What can hang from each mark
J920: J612
J503: J32 J105 J552 J557
J612: J592 J920
J788: J612
J552: J284 J612 J854
J557: J854
J284: J22 J552
J22: J284
J32: J503 J854

Every row comes from one small tree of marks. The marks that hang from a mark follow it in brackets, in the order of their numbers. Every link used is in the known rows. Which tree was each row made from?
In the rows, zero is written as 128.
Known rows
J552(J284 J612 J854): [137 138 121 176 101 165 133 128  90  82 104 154 164 187 135 180 119 105
 109 138 103 107 153]
J503(J32 J552(J284(J22) J854)): [145 115  69 168  97 159 134 136  71 115 124 128  95 172 107 166 113 106
  95 150 106 105 147]
J552(J854): [117 124 115 155 105 155 134 145 106 104 107 142 152 186 121 149 140 126
  95 144 117 108 151]
J612(J592 J920): [125 109 102 114  81 126 128 147  93 137  77 146 186 169 121 140 162 157
 118 154 113 105 116]
J32(J503(J552(J854))): [122 130 108 171 104 166 146 149  89 123 100 142 135 197  70 149 117 128
  99 154 107  92 158]
J788(J612(J592 J920)): [159 119  86 133  80 131 118 140  90 130  81 168 189 155 117 150 164 158
 127 161 112 106 108]
J32(J503 J854): [ 98 178 121 123 109 129 142 164 111 104 113 145 170 178  82 137 131 133
 120 155 106  89 150]
J552(J612(J592) J854): [169 107 114 148  85 152 141 144  86  97 105 143 175 184 126 163 132 129
 121 145 110 105 136]
J552(J612(J592 J920)): [137 118 109 127  85 132 132 133  86 128  85 148 193 174 123 162 148 148
 145 153 105 103 121]
J920(J612(J592)): [126 117 121 140  74 137 120 150  79 134 108 132 183 169 107 147 147 156
 116 143 108 113 140]
J32(J503(J105)): [ 96 117 110 150 107 128 132 155  90 156 117 130 149 177  78 146 131 140
 100 157  90 101 136]
J32(J503(J552(J284)) J854): [113 184 110 146 105 150 145 160  90 115  91 154 144 175  72 152 107 128
 107 142  93  80 169]
J552(J284(J22) J612(J592 J920) J854): [167 110  94 148  79 121 127 124  74  95  78 149 175 180 145 182 118 104
 142 159 112 104 115]
J32(J503(J105 J552(J612) J557(J854))): [112 122  93 206 117 150 158 135  75 163 127 119  96 177  70 165 107 138
 104 134  85  93 177]
J788(J612): [140 148 100 164  99 147 123 147 103 123 118 171 161 163 103 151 147 140
 110 149 101 116 136]
J22(J284(J552(J612(J592 J920) J854))): [145  87  96 156  69 144 127 121  98 113  55 170 200 199 125 154 158 122
 133 153 131 110 135]
J32(J503(J105 J552(J854) J557)): [111 106  87 172 118 155 155 145  82 165 120 107  97 188  65 158 121 140
  62 135  97  88 171]
J552(J612): [118 147 124 155 102 150 132 140 102 121 122 146 167 178 111 160 132 129
 127 141  96 109 145]
J284(J22 J552(J854)): [121 122  92 169  92 147 132 139 108 136 113 137 140 205 110 138 127  97
 110 160 125 117 143]
J552(J612 J854): [130 131 124 164 107 160 139 133  97  93 113 147 159 190 123 170 126 117
 119 148 107 106 151]
J503(J32 J105 J552 J557): [103  98  63 146 115 164 144 146  74 188 144  94  76 156  81 152 148 158
  62 130  87 102 164]
J22(J284(J552(J612(J592)))): [151 111 104 158  58 139 122 142  96 133  91 168 199 188 114 137 152 131
 129 137 109 120 150]
J552(J284(J22) J612 J854): [148 136 105 176  93 139 127 127  88  91 116 148 152 186 135 183 104  90
 124 147 106 113 145]
J32(J503(J105 J557) J854): [ 87 153  98 122 122 120 151 161 101 147 130 114 129 169  78 147 133 147
  83 136  99  92 163]

Which tree is each row?
[132 131 101 164  99 131 126 111  91  97  87 153 159 187 135 189 113  90
 138 162 114 103 126]
J552(J284(J22) J612(J920) J854)
[115 152 105 171  95 154 134 148  83 133  97 148 149 182  74 151 113 135
  99 141  87  97 155]
J32(J503(J552(J284)))
[155 102  88 151  78 139 133 120  92 134  81 141 174 201 119 159 129 105
 156 173 127 110 117]
J284(J22 J552(J612(J592 J920) J854))
[118 148  78 199  95 124 139 140  79 133 121 129 102 174  87 149  97 121
  97 129  97 109 171]
J32(J503(J552(J284(J22)) J557(J854)))
[119 140  79 134 125 165 157 144  75 155 148 100  82 158  80 174 130 144
  97 134  91  88 178]
J503(J32(J854) J105 J552(J612) J557)
[112 112 100 168  82 153 126 137 114 116  85 170 165 199 115 136 158 112
  87 136 127 119 163]
J22(J284(J552(J854)))
[163  94 105 169  64 152 132 137  95 108  82 167 190 197 124 150 149 117
 117 138 121 114 152]
J22(J284(J552(J612(J592) J854)))
[103 119  86 151 111 150 147 149  79 199 124 115  90 169  84 148 134 159
  63 123  86 102 176]
J503(J105 J552 J557)
[109 138  61 131 117 162 149 155  75 154 129 106  79 146  93 162 134 146
  61 122  87  93 180]
J503(J32(J854) J105 J552(J284) J557)
[134 105  99 144  62 131 118 132  96 140  58 169 206 185 115 145 164 136
 145 149 117 112 133]
J22(J284(J552(J612(J592 J920))))
[167 116  97 166  93 160 160 141  74 126 114 124 143 195  80 166 113 144
 103 130 103  93 165]
J32(J503(J552(J612(J592) J854) J557))
[104 133  67 119 124 162 157 157  83 167 143  99  75 154  77 154 140 154
  72 132  94  90 179]
J503(J32(J854) J105 J552 J557)
[125 117  69 167 106 185 146 133  84 118 122 114  95 170 108 167 136 132
  54 117 102 102 174]
J503(J32 J552(J284 J854) J557)
[123 142 100 167  89 138 124 133 100 153 127 142 155 198 101 152 119 104
 149 156 106 123 141]
J284(J22 J552(J612))
[128 141  86 150 116 174 148 145  64 134 123 127 105 153  94 182 119 126
 112 148  83  86 164]
J503(J32(J854) J105 J552(J284 J612))
[111 160  89 123 110 167 147 160  91 124 128 133 115 158  85 148 139 143
 107 149 103  91 164]
J503(J32(J854) J552)
[ 90 131  75 110 123 143 143 158  98 146 152  98 105 148 104 153 156 148
  75 130 102 100 165]
J503(J32(J854) J105 J557)
[ 97 126 104 160  85 140 119 121 112 139  70 175 192 193 106 155 161 122
 139 149 117 110 144]
J22(J284(J552(J612(J920))))
[155 107 105 148  83 149 134 125  81  91  62 151 191 181 145 179 136 121
 124 148 112  98 123]
J552(J284 J612(J592 J920) J854)
[127 120 109 184  85 158 128 127 110 109  93 168 176 205 113 154 145 103
 117 139 124 117 165]
J22(J284(J552(J612 J854)))
[112 156 102 150 113 147 149 161  75 150  94 144 122 168  68 154 107 131
  95 149  85  78 164]
J32(J503(J105 J552(J284)) J854)
[160 121  95 153  68 133 126 143  90 152 117 140 171 192 110 143 122 116
 150 157 106 119 131]
J284(J22 J552(J612(J592)))
[115 134 111 174  80 145 120 134 108 131  99 171 182 194 109 146 149 118
 125 135 109 119 161]
J22(J284(J552(J612)))
[137  90  85 174 120 190 149 131  65 144 130 115  93 175  92 180 125 123
 105 157  95  94 153]
J503(J32 J105 J552(J612 J854))
[172 130 103 148  68 115 122 142  69 113 112 146 172 169 135 167 112 116
 138 143  92 116 130]
J552(J284(J22) J612(J592))
[133 133 100 163  95 133 122 138  92  98 109 147 140 179 133 164 116  96
  96 146 107 114 141]
J552(J284(J22) J854)
[118 157 113 153 120 148 156 152  78 149 111 140 123 181  56 168 101 131
 132 160  86  75 163]
J32(J503(J105 J552(J612)) J854)
[119 124  92 168 113 154 147 134  74 185 131 117  97 175  84 171 123 152
  87 125  81  99 177]
J503(J105 J552(J612) J557)
